Each row was made from one small tree. The marks that hang from a mark follow it in brackets, in alphabetical order. Every link used is in the known rows. Write each row's tree.
Known rows:
M{B E}: -.26	-.31	.42	-.12	.11	-.18	.13	-.17	-.06	-.06	.01	.20	.10	.30	-.04	-.08	.30	-.35	.23
R{E{V{A}} P}: .00	-.05	-.18	-.13	-.15	-.06	.08	.01	.18	-.10	.16	-.02	.04	.05	-.16	-.19	.15	-.12	.22
E{K R V}: -.32	.00	.16	.11	-.22	.05	.05	.04	.38	.01	-.13	-.17	-.14	.09	.24	-.08	.34	.18	.41
M{A B E{R}}: -.09	-.28	.66	-.03	.16	-.13	.13	-.11	-.02	.09	.03	.04	.02	.21	-.10	.04	.36	-.31	.39
M{B E{R}}: -.31	-.36	.54	-.11	.15	-.15	.08	-.08	.14	.06	-.03	.09	.05	.28	.00	.01	.38	-.31	.33
A{V{E{R}}}: -.22	-.30	.08	.00	-.01	-.07	.01	.01	-.01	.09	-.06	-.09	.09	.23	.27	-.12	.27	-.03	.53
V{E}: -.17	-.31	.04	-.13	.10	-.12	.11	-.07	-.06	-.07	.06	.10	.18	.32	.08	-.12	.22	-.19	.39
M{E{K R{P}}}: -.28	-.10	.14	.02	.08	-.18	.11	-.02	.22	.12	.07	-.12	.05	.06	-.03	-.13	.21	-.21	.28
A{V}: -.22	-.13	.01	.06	-.09	-.15	.04	-.11	-.17	-.03	-.01	.00	.02	.15	.23	-.26	.07	.03	.30
B{M{A{V} E}}: -.03	-.23	.26	.16	-.01	-.03	.01	-.14	-.30	-.01	.06	.02	.17	.07	.06	-.10	.13	-.42	.17
V{E{R}}: -.23	-.35	.16	-.11	.15	-.09	.06	.03	.14	.04	.01	-.02	.13	.29	.13	-.04	.30	-.15	.49
E{K R{P} V{A}}: -.13	.15	.03	.11	-.13	.07	.13	.07	.48	.05	-.07	-.17	-.16	-.09	.02	-.08	.25	.17	.29
V{A E{K R{P}}}: -.04	-.11	-.05	-.08	.10	.02	.20	.03	.25	.08	-.01	-.09	.05	.05	-.04	-.05	.29	.03	.38
B{M{A E}}: -.04	-.25	.32	.07	.11	-.05	.06	-.14	-.20	-.06	.13	.09	.20	.10	-.06	-.04	.14	-.51	.10
R{E{V} P}: -.12	-.13	-.17	-.07	-.21	-.14	-.01	.03	.20	-.07	.19	-.02	.04	.12	-.12	-.25	.11	-.20	.33
E{K}: -.24	-.06	-.01	.03	-.10	-.10	.16	-.12	-.03	-.09	-.01	.01	-.01	.10	.14	-.22	.14	.09	.26
V{A E{K R}}: -.10	-.17	.04	-.12	.07	.08	.22	-.01	.13	.00	-.10	-.09	.07	.14	.10	.01	.41	.12	.37
E{V}: -.22	-.06	.11	.02	-.11	-.06	.04	-.05	.14	-.12	.00	.04	-.01	.19	.14	-.13	.18	-.04	.28

Write each row's tree:
-.25	-.26	.07	-.05	.00	-.01	.11	.02	.16	.04	-.06	-.08	.07	.22	.17	-.06	.37	.01	.51 -> V{E{K R}}
-.07	-.27	.13	-.18	.22	.01	.17	.00	.11	-.01	-.03	-.02	.14	.21	.06	.03	.35	-.04	.34 -> V{A E{R}}
-.18	-.18	-.11	.04	-.18	-.03	.09	-.10	-.16	-.01	-.08	-.06	.06	.19	.26	-.21	.26	.08	.47 -> A{V{E{K}}}
-.25	-.22	.00	.06	-.14	.00	.05	.00	.01	.09	-.12	-.16	.02	.17	.31	-.15	.33	.11	.55 -> A{V{E{K R}}}
-.20	-.10	-.13	-.07	-.39	.01	.06	-.04	.08	-.17	.01	-.09	-.01	.16	.11	-.20	.31	.08	.36 -> R{E{K V}}
-.26	-.03	.02	.10	-.02	-.13	.10	.05	.32	.12	.03	-.11	-.08	-.03	.02	-.19	.11	.03	.37 -> E{K R{P}}
-.02	-.14	.13	.12	-.11	-.01	.10	-.04	-.15	.10	-.04	-.19	-.01	.10	.18	-.11	.29	.09	.59 -> M{A{V{E{K R}}}}
-.01	.04	-.27	-.06	-.30	.02	.13	-.01	.20	-.10	.08	-.09	-.03	-.02	-.13	-.21	.21	.05	.25 -> R{E{K V{A}} P}
-.26	.07	.05	.17	-.19	-.03	.03	.10	.51	.10	-.03	-.16	-.16	-.02	.08	-.13	.21	.07	.42 -> E{K R{P} V}
-.05	-.14	.45	.02	-.02	-.08	.22	-.22	-.19	-.02	.01	.08	-.01	.16	-.10	-.06	.34	-.19	.32 -> M{A B E{K}}
-.20	-.16	-.09	.10	-.12	-.06	.04	.05	.12	.16	-.04	-.16	.01	.09	.17	-.19	.23	.03	.56 -> A{V{E{K R{P}}}}
-.04	-.17	.35	.12	-.03	.04	.00	-.09	-.04	-.08	.07	.04	.14	.10	-.02	.01	.22	-.48	.15 -> B{M{A E{V}}}
-.15	-.03	.23	-.03	.00	.06	.10	.03	.33	-.03	-.09	-.09	-.05	.10	.13	.01	.31	.10	.25 -> E{R V{A}}
-.30	-.27	.35	.07	.00	.05	-.06	.03	.27	-.01	-.04	-.01	.14	.14	.12	.05	.31	-.44	.18 -> B{M{E{R V}}}
-.02	-.18	.15	.22	-.10	.01	-.01	-.10	-.25	-.03	.03	.04	.06	.01	.10	-.16	.04	-.22	.23 -> B{M{A{V}}}
.05	-.18	.10	.06	-.03	-.09	.10	-.12	-.32	.01	.06	-.04	.08	.18	.11	-.15	.17	-.07	.49 -> M{A{V{E}}}
-.04	-.13	-.08	-.14	.03	.06	.26	-.12	-.06	-.11	-.05	.02	.11	.16	.05	-.07	.32	.08	.28 -> V{A E{K}}
-.08	-.27	.36	.17	.03	.00	-.03	-.05	-.13	.09	.02	-.08	.13	.05	.09	-.03	.20	-.39	.25 -> B{M{A{V} E{R}}}
-.11	-.21	.35	.14	.02	.04	.06	-.06	-.01	.04	.02	-.07	.10	.02	.02	.01	.27	-.33	.22 -> B{M{A E{K R}}}
-.02	-.12	.26	.06	.03	-.18	.11	-.19	-.37	.01	.10	-.07	.10	.14	.05	-.16	.14	-.22	.29 -> M{A{V} E}
-.12	.12	.00	.03	-.22	.11	.19	-.10	.14	-.16	-.11	-.05	-.09	.04	.13	-.10	.29	.24	.19 -> E{K V{A}}
-.21	.00	.25	-.04	-.05	.06	.15	-.05	.25	-.01	-.11	-.17	.00	.10	.11	.03	.45	.01	.21 -> M{E{K R V{A}}}
-.07	-.04	-.15	-.12	-.33	.09	.14	-.07	.06	-.19	-.02	-.09	.00	.10	.05	-.14	.35	.17	.25 -> R{E{K V{A}}}
-.18	.08	.13	.04	-.16	.14	.14	.01	.36	-.04	-.17	-.17	-.13	.02	.18	-.01	.38	.27	.29 -> E{K R V{A}}
